What can hang from each mark
Z: S
X: E L S U Z
U: S
Y: E
S: E U X
E: X Y
L: S X

Every row comes from one small tree of marks. The marks that hang from a mark follow it in brackets, in alphabetical order. Every link used is in the known rows. Which tree was each row made from?
Known rows
X(L): [-23  -2 -19  -6  -7 -18  -6 -14  -3   3  -1   7  10  -3 -23   8  -1   0
   9  -1  17   6]
S(U X(E Z)): [ 20   6  18  -2  -3  20  28  24  -4   3   7  -2  -4   2 -11  11   6  17
   4  -7 -25   9]
E(X(L)): [-35   9  -9   3   1 -15   7 -19  -5   9  11   6  -2  -4 -21   7  -3   2
  16   0   2   4]
Z(S(U)): [  8 -19  -5  18  -4  12  -5  -5   1  10   0  -2 -18   8 -31 -10  -1   0
  -6  -6  -6  16]
Y(E(X(S U Z))): [ -8  33   7   1  -1 -42  -1  -2   4  -4   7 -11 -21  -6 -10 -11   1  -2
   4   4 -37 -13]
L(X(S(E(Y)) U)): [-14 -17  -4  -8 -10   4 -12   3  -2 -21   2   2  13  -7  29  -7  -4  -7
 -11   4  27   2]
E(X(U(S)) Y): [-16 -13   3  21  12  14  -3 -12   1  13  -3   8  16   5  21 -10  11  -7
  -2   8  -7 -10]
E(X(L Z(S)) Y): [-10  -5   3  11  11  35  -7  -9  -7  13   5   8  -5  -1  39  13  -1 -10
   3  -4  -7 -10]
E(X(U(S) Z) Y): [ -8 -11  16  20  13  19   1  -3   4   8  -6   0  12   3  46  -5   9  -7
  -8   5 -31 -14]
L(S(X)): [ 18  11   0  11  -9 -10  -5 -10   0  -4   0  -9  14  11 -14   0   5  14
   3 -11  33   4]
X(E L): [ -3   6 -18 -17   4 -24  12   2   0   7  -2  11  -2  -2 -17  16  -2  -2
   2   6  19   6]
E(X): [-27   8  -3   4   4 -16  14 -17  -2   7   5   1  -5   0 -33 -11   1   9
   4   3  -1   2]
S(X(E(Y) L U)): [-1 -2 -4 -4  1 19 12  8 -1  8  4 13 31  0 32 25  8  2 15 -6 15 -3]
Y(E(X(S))): [-15  36 -11  -5  -2 -42  -6 -13  -5   0  11   3 -31  -3 -50 -16   4   2
   5   8  -2 -11]
L(X(E S Z)): [  2   5   1 -17  -4 -13  15  16  -4 -16   4   0 -27  -6  17  -1  -4   0
 -28   9  10   3]
S(U): [ -1  -7   1   5  -4 -16   3  -1  -4   5  -2  -2   6   2 -61 -16   4   8
   2   4 -19  14]
X(S(E U) Z): [  5  13  13 -10  -9   5  -8  17  -2 -28   1 -16 -12  -4  17   0  -8  -3
  -2  -5 -28   6]
U(S): [-13 -16 -19   7  -7   1  -9 -15   5   4 -11   9 -12  10 -16 -13  12   1
 -15   4  25   3]
Y(E(X(U Z))): [ -6  20   7   2   1 -41   4  -5   6   6   1  -7 -10  -4 -29 -13   3   3
   4   5 -35 -12]
Y(E(X)): [-12  23 -11  -4   0 -39  -1 -16  -3  11   4   6 -20  -2 -68 -18   6   8
   6   9   0 -10]
E(X(S U)): [-29  19   8  12   1 -26   9  -9   3  -7  11 -11  -3  -3  12  -7  -2  -3
   7   2 -27   1]
Z(S(E)): [  1 -21 -18   0  -8  28 -12 -10   6  -1  -7   2 -13   6   1  -3  -6   1
  -6 -10  36   8]
S(E U): [  2 -14  -1  -8  -7   8  -5   3  -2  -6  -5  -2  13   0 -43  -7  -4   8
   9  -2   3  15]
X(E(Y) Z): [ 25   0   6 -17  15   3  16  16   1   3 -18   3   1   2  12  -4   7   1
 -21  11 -12 -11]

Which tree is each row?
[  6 -27  -8   9  -7  65 -12  -2   4   1  -1   7  14   7  47   9   2   1
   5 -19  36   0]
Z(S(E(Y) X(U)))
[ 15 -25  -5  10  -7  73 -13   3  -6   4   5  10  -1   8  10   8   3   4
   7 -18  30   7]
Z(S(E(Y) U X))
[-14  -7  -8 -10   7  26  -5 -11  -5  -2  -5  10  17  -1  -3  -6   1   3
   7   2  29  -8]
S(E(X Y))
[ 17   0  18  -7   8 -27  28  21  16  -1 -16 -16  11   0  26   1  -1   1
 -13   5 -44   0]
X(E U Z)
[ -7 -11  -1 -17  -9  18 -11   8  -8 -26   0   2  -7  -8  32  -4  -4  -2
 -20   3  27  -3]
L(X(S(E(Y)) Z))
[ -4  -8   7 -11 -14   9  -4  14  -8 -25   7  -5 -16  -9   9  -3  -9   1
 -14   0   4  10]
L(X(S(E U) Z))
[ 26  -7  18  -6  15  -8  19  22  11   2 -20  -8  23   1  40  -1   5  -5
 -17   9 -40 -10]
X(E(Y) U Z)
[-13 -17  -7  -8  -9  50 -12   1  -2  -6   1  12  48  -3  47  26   2   2
  28 -17  38  -4]
S(E(Y) X(L U))
[  2   8   4  16  12   1 -13 -13 -12  12   8   5  17   1  -9   8   1  -7
  14   3   2  -3]
E(X(L(S(U))) Y)
[  6 -21  -2  13   4  50 -12  -5  -4   9   4   6 -11   5  -2  -2  -4  -4
   4  -7  10   6]
Z(S(E(X Y) U))
[  4  -9 -10  11  -6  28   8   2   6  12   8   6  -7   5  35  24  -1  -1
   7 -17  19   9]
Z(S(X(E L U)))
[-15  -6   8  13  13   0   4 -11  -1  11  -2   2  28   1   7 -12   7  -2
   4   8 -18 -10]
E(X(U) Y)
[  5  16   4   7   0 -18  -2  -4  -1  12   7  -3 -36  -1 -45 -11   1   3
   2   1 -29  -6]
Y(E(X(Z(S(U)))))
[  0  14   5   9   1 -26   0  -6   7  10   3  -7 -23  -1 -17 -10   0   0
   2   0 -31 -11]
Y(E(X(U Z(S))))
[ 10 -20  -1  -9   1  28 -14   5  -7  -4  -9   7  26   1 -29  -9   3   2
   7   3   9   5]
S(E(Y) U)
[-15 -12 -14 -16 -10  12 -14  -2 -11 -20   4  10  -4  -6   5  -9  -1  -2
 -15   5  49   1]
L(X(S(E(Y))))
[ 30  -6   7   6   0 -43   7   5   7  -3  -5 -11  10   4   1  -3  -5   2
 -21   8  25  10]
L(S X(E U))
[-16  39  -6  -6  -3 -35  -9  -7  -5  -3  13  -1 -32  -9 -20   3  -1  -4
  10   3 -15 -13]
Y(E(X(L S Z)))
[ 24  10   1   5   5 -47   3   5  12   4  -6 -11  22   3  19  22  -8 -10
   4   1   0   8]
X(E L(S) U)
[ -6  24  -1  -5   1 -34   2  -8   0   7   2  -1 -24  -3 -47 -14   4   8
   2   6 -16 -14]
Y(E(X(Z)))
[-10  -1  11  -3  -2  17   1   5  -5  -4   8  -3   4  -7 -10  15 -12   3
  22  -8 -19  11]
S(E(X(L Z)) U)
[ 40  17  14  -1   6 -27   6  18   2   1  -3 -13  -3   1   8  25  -8  -5
  -2  -1 -20   8]
X(E L(S(U)) Z)
[ 14 -24   8   2  -2  -1  19  15   9   1  -4  -4 -13  -1  33   3  -6  -1
 -28   1  -4   7]
L(X(E U Z(S)))
[ 42 -11  11   1  14  28  10  22   1  10 -11   0 -18   7  18   2   3  -6
 -22   4 -25  -1]
X(E(Y) Z(S(U)))
[ 17  -9   2  -5  14 -14  14  10   8   8 -16   2  28   3  10  -6   8  -5
 -10  14 -10  -5]
X(E(Y) U)
[ 13   8   7   9   0 -21  -9 -11   8  -8  -5 -18  19   5   2  -1  -9   4
   7  -6  19   5]
L(S(E(X(U))))
[-14   9   8  -9 -12  -6 -15  11   9 -29   1 -17  14 -11  79  26 -15 -17
  12 -12 -25   2]
X(L S(E) U Z)
[ -6  10  -3  -8 -10   0 -12   4  -5 -22   5  -6  -7  -2 -15  -6  -5  -2
   5  -1   1  11]
X(S(E U))
[ -2 -22  -5  11   3  40 -11 -10   5   6  -3   3   0   5  29   0  -5  -6
   1  -8  20  -1]
Z(S(E(X(U) Y)))
[  8   2  -8 -10   2  26  17   5  -6   6   0  16  11   5  -3   4  14  13
   0  -1  32  -5]
S(X(E(Y)))
[-19  24 -16  -5  -2 -39  -6 -17  -5  13   9  10 -18  -6 -57  -3   2   2
  15   5   5  -8]
Y(E(X(L)))
